Each row was made from one path, in order. Every step used is in the known rows, and no mark comes twice. Write each row's path.
Known rows
V/G/L: .00 .08 .28 .28 -.01 .02 -.04 -.29 .36 -.23 .03 .17 .27 .14 .05 .15 -.45
 -.21 .02 .08 -.16 .11 .12 .01 -.02 .34 .17 .05 -.15 -.07 .13
R/X/A/L/F: .30 .14 .14 .10 .14 .35 .00 .19 .31 -.18 -.10 .01 .07 -.36 .29 -.06 .34
 -.23 .33 -.19 -.06 .05 -.32 -.17 -.01 -.39 -.19 -.03 .17 -.07 .32
L/F/J: .21 -.51 -.14 -.23 -.20 .26 .05 -.04 .19 .15 .34 .10 .28 .14 -.23 -.06
 .19 .01 .30 .03 .36 .10 .13 -.06 .08 .07 -.18 .30 .02 -.21 -.31
V/A/X/F/J: .01 -.22 .06 -.05 .20 .30 -.02 .64 -.37 .60 .47 .17 -.07 -.26 .02 -.02
 .02 .17 .19 .24 .32 .52 -.28 .00 .30 .21 .12 -.07 -.33 .07 -.27
G/L/F: .01 -.13 -.08 -.03 -.34 .19 .00 -.32 .27 -.30 .07 -.09 .23 .09 .17 .15
 -.13 -.21 .17 -.06 .12 .10 .19 -.08 .16 .07 .03 .31 .26 -.42 -.07
G/J/F: .31 -.30 -.03 -.15 .02 .16 -.01 -.09 -.23 -.31 .24 -.11 .39 .18 -.26
 -.19 -.10 .31 .03 .01 -.35 -.46 .06 -.18 .19 .16 .14 .14 .01 -.04 -.18
F/J/G/L: -.13 -.24 -.22 .02 -.34 -.55 .44 -.57 -.07 -.12 .06 -.01 .15 .25 .12 .14
 -.46 .07 .18 .39 .14 .06 .28 .18 -.27 -.08 -.19 -.03 .09 -.04 .00
J/G: -.14 -.17 .17 .02 .05 -.34 -.01 -.22 .17 -.04 .14 -.09 .27 -.19 .02 -.02
 -.19 .02 -.05 -.01 -.08 -.17 .32 -.05 .00 -.23 -.11 .04 -.05 .12 .19
X/R: -.18 -.12 .23 .01 -.02 -.13 .06 .09 .46 .36 -.12 -.17 .31 -.32 -.09 .11
 .13 .02 .27 -.03 .02 -.34 -.02 .06 .07 .03 .21 -.12 -.05 -.07 -.23
A/L/G: .12 .09 .38 .14 -.12 .35 -.19 -.29 .41 .02 -.48 -.12 .25 -.39 .44 -.21
 .19 .15 .14 -.20 -.05 -.02 .08 -.31 .10 .19 .08 .21 -.17 .09 .26
F/J/G/L/R: -.33 -.35 -.47 -.05 -.39 -.56 .68 -.69 -.32 -.30 -.21 -.12 -.08 .22 .19
 .11 -.23 .02 .04 .27 .26 .17 .25 .26 -.36 .03 -.13 .19 .02 .12 -.12
X/A/L: .16 .29 .38 .28 .08 .20 -.13 -.02 .45 .29 -.24 .04 .41 -.54 .12 .04 .23
 -.06 .25 -.15 -.25 -.17 -.31 -.06 -.24 -.35 .02 -.02 -.26 .09 .31
J/F/X: .19 -.23 .16 .02 .31 .08 -.42 .39 -.24 .01 -.02 -.18 .20 .13 -.22 -.13
 .31 .09 -.11 .10 -.10 -.35 -.03 -.15 .36 -.03 .18 .48 -.09 -.07 -.09
A/V: -.06 .17 .13 -.09 -.03 .38 -.34 .05 .48 .57 -.13 .15 .30 .02 -.02 -.07
 -.21 -.02 .01 -.16 -.10 -.14 .16 -.15 .02 .01 .09 -.20 -.19 .02 -.18
L/A: -.07 .19 .08 .22 -.02 .20 -.23 -.06 .20 .19 -.12 .26 .00 .06 -.12 -.12
 .25 .05 -.01 -.10 .08 .00 .21 .14 -.20 .01 .02 .17 .01 -.11 .22
V/R/X/A/L: .27 .52 .40 .38 .38 -.07 .31 -.03 .27 .17 -.42 .01 .12 -.23 .19 .10 .21
 -.22 .19 -.31 -.29 .15 -.34 .04 .01 -.23 .12 -.09 .09 .20 .54
R/X: .07 .01 .26 .23 .21 -.10 .06 .06 .16 .05 -.01 .07 .05 .07 .25 .02 -.06
 -.10 .26 -.02 .16 -.12 .06 -.12 .11 -.18 -.04 -.03 .01 .09 .17
V/A/X/F/J/G: -.16 -.34 -.08 -.16 .20 -.06 .08 .46 -.53 .31 .58 .02 -.13 -.37 .03 -.07
 -.19 .23 .04 .31 .20 .53 -.12 .07 .21 .07 -.05 -.22 -.21 .18 -.12
F/J/G/L/A/V: -.27 .15 -.61 -.17 -.40 -.07 .17 -.46 -.09 .12 -.18 .32 -.18 .58 -.06
 -.08 -.42 .15 -.10 .26 -.01 .29 .36 .37 -.57 .08 -.23 -.40 .29 -.16 .00
J/F: .19 -.36 .09 .10 .18 .27 -.25 .11 .00 .02 .06 .02 .53 -.07 -.07 -.09 .13
 .11 .19 .03 -.23 -.36 -.06 -.10 .21 -.11 .23 .30 -.15 -.17 -.01
G/L/R/X/A: -.28 .37 -.12 .36 -.13 -.30 .36 -.33 -.15 -.45 -.40 -.01 -.40 .00 .41
 .24 .05 -.35 .03 -.10 .20 -.01 -.17 .29 -.36 -.19 .05 -.07 .09 .13 .22
A/L/R/X: .06 -.06 .13 .21 .19 .04 .43 .03 .01 -.05 -.60 -.05 -.01 -.21 .59 -.06
 .32 -.05 .38 -.07 .05 .11 -.14 -.20 -.03 -.18 .02 .21 -.13 .31 .19
L/A/X/F/J/G: -.10 -.16 -.31 -.25 -.03 .02 .06 .12 -.47 .09 .41 .42 -.29 -.11 -.05
 -.06 -.02 .35 -.12 .21 .26 .41 .03 .05 -.09 .03 -.20 -.02 -.14 -.21 .14
R/X/F/J/G: .12 -.49 -.29 -.17 .01 -.46 .50 .15 -.36 .08 .57 .13 -.32 .09 .07 .05
 -.24 .25 .14 .11 .14 .21 -.07 -.05 .09 -.45 -.45 -.31 -.03 .22 .01
R/X/A: .00 .32 .23 .31 .18 -.13 -.08 .04 .18 .01 .06 .14 -.09 -.15 .11 .10 .05
 -.25 .10 -.13 .08 -.18 -.17 .09 -.19 -.36 -.07 -.22 -.02 .15 .32
J/G/L/A/V: -.39 .40 -.34 -.07 -.30 .05 -.02 -.43 .07 -.07 -.29 .20 -.17 .32 .12
 -.07 -.45 .05 -.29 .01 -.25 .15 .43 .25 -.39 .02 -.11 -.34 .29 -.19 .16
F/J/G/L/A/X: -.31 .15 -.27 .05 -.19 -.31 .20 -.46 -.32 -.30 -.12 .27 -.11 .29 .18 .03
 -.33 .11 .07 .53 .34 .34 .33 .28 -.39 .29 -.04 .09 .17 -.37 .26
F/X/A/V: -.07 .56 .16 -.08 .08 .20 -.58 .31 .23 .54 -.08 .01 -.13 -.03 -.27 -.06
 .10 -.20 -.44 -.20 -.08 -.21 -.05 .00 -.13 -.09 -.03 -.24 -.13 .17 -.14
X/F/J/G: .07 -.55 -.23 -.28 -.16 -.31 .31 .03 -.22 .29 .59 .09 -.06 -.10 -.14 .08
 -.19 .33 .01 .05 .02 .17 .02 -.04 .02 -.36 -.35 -.16 -.21 .12 -.08
R/X/F/J: .27 -.36 -.12 -.10 .00 -.10 .39 .28 -.19 .35 .46 .27 -.27 .16 .05 .10
 -.01 .21 .31 .05 .27 .23 -.23 -.11 .15 -.35 -.29 -.19 -.14 .13 -.10

Write each row's path
.04 -.64 -.30 -.36 -.17 -.09 .16 -.17 .02 -.15 .47 -.05 .18 .04 -.17
 -.07 -.03 .07 .14 .10 .20 .11 .33 -.03 .01 -.06 -.37 .17 .16 -.08 -.16 -> L/F/J/G
-.04 -.40 -.10 -.09 -.09 -.39 .23 -.23 .02 .14 .26 .05 .23 .07 -.13 -.03
 -.21 .13 .13 .23 .14 -.01 .28 .08 -.17 -.14 -.25 -.01 -.10 .15 -.02 -> F/J/G
-.05 -.43 -.41 -.18 -.40 -.44 .53 -.34 -.29 -.01 .40 .04 -.11 .12 .09
 .26 -.48 .26 .08 .19 .06 .27 .04 .09 -.03 -.26 -.30 -.19 -.02 -.07 -.10 -> X/F/J/G/L
-.02 .36 .31 .18 .14 -.13 -.45 .20 .08 .24 .03 -.09 -.11 -.13 -.27 .06
 .27 -.22 -.27 -.10 .12 -.27 -.06 .04 -.09 -.20 -.02 .13 -.13 .17 .08 -> F/X/A
-.46 .40 .03 .18 -.14 -.01 .03 -.07 .12 -.12 -.49 .10 -.03 -.10 .18 .17
 .01 .01 .20 .26 .22 .05 .02 .26 -.14 .42 .42 -.04 .20 -.60 .05 -> G/L/A/X/R
-.11 -.16 .05 -.16 -.01 .00 -.12 .26 .28 -.43 .04 -.30 -.14 .12 -.30 .15
 .06 -.26 -.18 .07 .02 .10 .07 .03 .26 .58 .17 .16 .28 -.32 -.37 -> V/G/L/F/X/R
-.24 .17 -.15 -.07 -.11 .32 .01 -.28 .23 -.13 -.35 .20 -.06 .19 .08 .05
 -.34 -.23 -.25 -.12 -.19 .27 .15 .04 -.20 .47 .25 -.11 -.24 .11 -.23 -> A/V/G/L/R
.36 .11 .25 .16 .34 .28 -.42 .43 -.12 .04 -.27 -.20 .27 -.29 -.09 -.14
 .58 .04 -.03 .04 -.40 -.33 -.46 -.11 .08 -.30 .17 .29 -.15 .02 .19 -> J/F/X/A/L
.06 .03 .46 .31 .28 .35 -.09 .34 .22 .51 -.27 -.16 .37 -.35 .26 -.18 .20
 .01 .37 .06 -.23 .20 -.17 -.03 .07 .00 .16 .04 -.16 .30 .11 -> V/A/L
.10 -.16 .15 -.20 .07 .19 -.34 .25 .09 -.02 .17 -.22 -.05 .09 -.19 -.05
 .36 -.16 -.17 -.11 .24 -.01 .21 -.24 .37 .11 -.09 .52 .14 -.13 -.20 -> L/F/X
.17 .44 -.02 -.13 .39 .30 -.44 .40 -.13 .35 -.23 -.11 .08 .15 -.52 -.10
 .28 -.10 -.57 -.33 -.48 -.09 -.24 .12 .23 .03 .36 .04 .06 -.01 -.13 -> J/F/X/A/V/R
.16 -.16 .10 .04 .11 -.02 .15 .33 -.05 .18 .33 .14 -.24 -.08 .22 .12
 -.02 .09 .14 -.20 .05 .09 -.18 -.24 .33 -.40 -.14 -.18 -.12 .11 .09 -> R/X/F
.21 -.43 -.12 -.16 -.21 .09 .18 .14 -.03 .56 .49 .23 .02 -.03 -.17 .12
 .02 .26 .17 .00 .16 .17 -.17 -.10 .15 -.22 -.19 -.02 -.32 .03 -.26 -> X/F/J
.12 -.29 -.06 -.29 .14 -.18 -.02 .34 -.33 -.23 .04 -.50 .01 .16 -.51
 -.14 .23 .33 -.17 .14 -.26 -.63 -.06 -.08 .35 .32 .26 .04 .18 -.07 -.53 -> G/J/F/X/R
.01 .76 .16 -.08 .21 .10 -.32 .23 .17 .61 -.25 -.02 -.12 .12 -.45 .01
 .12 -.27 -.62 -.44 -.22 .04 -.04 .11 .09 .06 .16 -.09 .04 .20 -.08 -> F/X/A/V/R
.00 -.02 -.02 -.08 -.16 .02 -.14 -.06 .02 -.28 .04 -.27 -.13 .29 .01 .10
 .08 -.25 -.11 .04 .25 .10 .21 -.14 .31 .15 -.03 .48 .32 -.33 -.18 -> G/L/F/X
.27 .09 -.01 -.10 .16 .00 -.35 .19 -.47 -.33 .22 -.26 -.03 .14 -.50 -.14
 .22 .12 -.44 -.02 -.29 -.51 -.17 -.05 .07 .07 .07 .12 .07 .11 -.12 -> G/J/F/X/A
-.36 -.24 -.23 -.31 -.21 -.50 .13 .00 -.02 -.50 -.02 -.61 -.20 .01 -.07
 .16 -.02 -.12 -.19 .13 .09 -.09 .26 .07 .24 .10 -.08 .07 .57 -.33 -.30 -> J/G/L/F/X/R
.29 -.20 .04 -.21 .18 .03 -.20 .18 -.47 -.26 .20 -.29 .05 .36 -.41 -.22
 .09 .23 -.30 .10 -.24 -.43 .07 -.24 .33 .27 .12 .30 .09 .05 -.27 -> G/J/F/X
-.06 .26 .10 .02 -.04 .34 -.21 -.18 .46 .03 -.09 .27 .24 .25 .02 .08
 -.63 -.17 -.11 .00 -.32 .17 .13 -.03 -.09 .41 .20 -.32 -.15 -.07 -.10 -> A/V/G/L
.08 .52 .26 .32 .30 -.25 .17 -.07 .16 .07 -.09 .10 -.04 -.03 -.07 .16
 .11 -.30 -.03 -.37 -.05 .06 -.15 .21 .01 -.19 .12 -.11 .15 .17 .40 -> V/R/X/A
-.09 .48 .10 -.02 -.04 .36 -.41 .06 .45 .50 -.10 .21 .21 -.24 -.16 .00
 -.10 -.16 -.13 -.29 -.18 -.22 -.06 .07 -.27 -.19 .06 -.42 -.20 .07 -.05 -> X/A/V
-.19 .30 -.03 .36 .08 -.20 .20 -.24 -.04 -.67 -.17 .15 -.39 .02 .24 .20
 -.09 -.45 -.12 -.09 .01 .21 -.17 .26 -.38 .15 .11 -.12 -.07 .24 .30 -> V/G/L/R/X/A
-.26 .05 .36 .01 .17 .00 -.08 .22 .36 .20 -.18 -.09 .38 -.49 .09 .12 .08
 -.01 .29 .15 .23 -.27 -.06 -.08 .20 .24 .40 -.01 -.15 -.27 -.17 -> A/X/R
.20 -.10 .00 -.27 -.04 .08 -.41 -.06 -.52 -.56 .01 -.45 -.23 .30 -.22
 -.40 .16 .32 -.55 -.08 -.10 -.38 .22 -.32 .35 .63 .13 .38 .14 .07 -.19 -> L/G/J/F/X
.05 .49 .20 .09 .31 .33 -.38 .29 .45 .09 .09 .41 -.09 -.02 -.13 -.06
 -.30 -.32 -.17 -.22 -.29 .05 -.14 .04 -.26 .06 .00 -.66 -.18 .26 .16 -> R/X/A/V/G
-.22 .40 -.18 .01 .07 .16 -.02 .09 .06 .10 -.33 .16 -.35 -.12 .16 -.04
 .12 -.27 -.12 -.32 .02 -.03 -.13 .12 -.34 -.20 .02 -.36 -.10 .31 -.01 -> L/R/X/A/V
-.17 -.05 .28 -.02 .12 -.30 -.13 .39 .22 .34 -.19 -.35 -.04 -.11 -.27
 .06 .32 .01 -.04 .05 .13 -.33 .03 -.03 .21 .09 .16 .09 .02 -.01 -.31 -> F/X/R
.02 -.36 -.41 -.10 -.23 -.64 .69 -.20 -.45 -.21 .39 .08 -.39 .31 .31 .23
 -.55 .18 .18 .24 .13 .31 -.05 .06 .02 -.36 -.40 -.34 .18 .01 .07 -> R/X/F/J/G/L
.02 .09 .13 -.16 -.34 .06 -.11 -.53 .04 -.31 .01 -.18 -.08 .06 -.01 -.25
 -.18 .21 -.28 -.23 .07 -.25 .36 -.26 .07 .58 -.01 .08 .03 .19 -.04 -> L/G/J
-.14 -.12 -.30 .05 -.16 -.18 .57 -.08 -.37 -.32 -.06 .01 -.55 .04 .49
 .27 -.05 -.02 .06 -.12 .17 .29 -.20 -.04 .15 -.22 -.02 .02 .00 .05 -.03 -> G/L/R/X/F
-.04 .52 .08 .08 .14 .17 -.25 .16 .29 .31 -.09 .25 -.13 -.04 .09 .00
 -.15 -.23 -.02 -.24 -.11 -.16 -.17 .05 -.24 -.31 -.03 -.58 -.03 .17 .11 -> R/X/A/V
.04 -.32 .08 -.08 .25 -.07 -.22 .58 -.11 .08 -.16 -.39 .20 -.07 -.33
 -.06 .48 .15 -.01 .13 -.15 -.49 -.18 -.02 .37 .06 .34 .22 .06 -.19 -.35 -> J/F/X/R
.16 .03 .12 .12 .28 .08 -.56 .38 -.22 -.03 .07 -.14 .09 -.09 -.33 -.06
 .45 -.05 -.30 -.03 -.16 -.43 -.24 .05 .10 -.25 .16 .28 -.10 -.02 .05 -> J/F/X/A
.22 -.60 -.16 -.31 -.12 .12 .33 -.13 .12 -.07 .15 -.08 .35 -.13 .04 -.16
 .10 .18 .37 .15 -.01 .24 .11 -.18 .00 -.14 -.36 .18 .10 -.06 -.02 -> A/L/F/J/G
.23 .29 -.19 -.36 .10 .29 -.49 .31 -.34 -.03 .10 -.13 -.08 .25 -.58 -.27
 .01 .13 -.56 -.10 -.49 -.50 -.16 -.07 .02 .14 .08 -.23 .06 .09 -.35 -> G/J/F/X/A/V
-.16 .20 -.03 .25 .09 -.18 .14 -.03 -.06 -.17 -.20 .00 -.31 -.21 .19 .06
 .33 -.30 .01 -.23 .22 -.10 -.15 .16 -.29 -.29 .02 -.05 -.11 .33 .18 -> L/R/X/A
-.25 -.02 -.01 .13 -.18 -.47 .22 -.55 .07 -.28 -.04 -.17 .19 .03 .28 .15
 -.49 -.05 .01 .12 -.10 -.07 .31 .06 -.09 -.14 -.06 -.05 .12 -.07 .17 -> J/G/L
-.12 -.20 -.62 -.13 -.44 -.28 .45 -.32 -.43 -.06 .28 .29 -.42 .29 -.05
 .13 -.23 .34 -.12 .18 .07 .43 .09 .31 -.27 -.19 -.36 -.15 .18 -.19 .10 -> X/F/J/G/L/A
.27 -.15 .12 .00 .08 .54 -.21 .04 -.39 -.35 -.24 -.49 .11 -.17 .11 -.58
 .17 .39 -.04 -.01 -.48 -.01 -.13 -.14 .25 .59 .25 .09 .09 .27 -.06 -> V/A/L/G/J/F
.08 .46 .33 .28 .04 .13 -.15 -.12 .25 -.19 -.44 -.08 -.18 -.44 .54 -.17
 .25 -.04 .10 -.24 .02 -.02 -.24 -.13 -.13 -.07 -.06 -.15 -.01 .22 .56 -> R/X/A/L/G
-.14 -.08 .03 .16 .10 -.14 .29 -.03 -.08 -.13 -.29 -.05 -.24 .02 .32 .01
 .22 -.14 .15 -.11 .29 -.02 .07 -.07 -.01 -.11 .04 .20 -.08 .29 .06 -> L/R/X
.10 -.40 -.27 -.14 -.45 .09 .24 -.36 .11 -.10 .17 .04 .19 .34 .01 .16
 -.11 -.06 .33 .18 .34 .23 .15 .04 .01 .13 -.12 .30 .21 -.38 -.31 -> G/L/F/J
-.41 .39 -.05 .16 -.09 -.19 -.03 -.44 -.17 -.49 -.23 .13 -.08 .03 .36
 .06 -.33 -.04 -.11 .29 .13 .18 .36 .16 -.23 .21 .12 .13 .19 -.40 .45 -> J/G/L/A/X
-.08 .28 .06 .37 -.04 .18 -.14 -.32 .25 -.28 -.10 .38 -.05 .33 -.09 .02
 -.20 -.11 -.13 .05 -.14 .31 .21 .23 -.31 .42 .13 .11 .03 -.18 .32 -> V/G/L/A
.40 -.13 -.09 .00 .01 .28 .21 .14 .16 -.02 .04 .14 .05 -.11 .10 -.08 .35
 -.12 .54 .01 .14 .21 -.38 -.02 -.18 -.29 -.34 -.04 .14 .00 .13 -> R/X/A/L/F/J
.14 -.25 .04 -.21 .00 .20 .06 .27 -.17 .45 .44 .35 .09 -.21 .05 .12 -.06
 .25 .19 .17 .33 .26 -.20 -.24 .28 .05 .02 .09 -.42 -.18 -.19 -> A/X/F/J
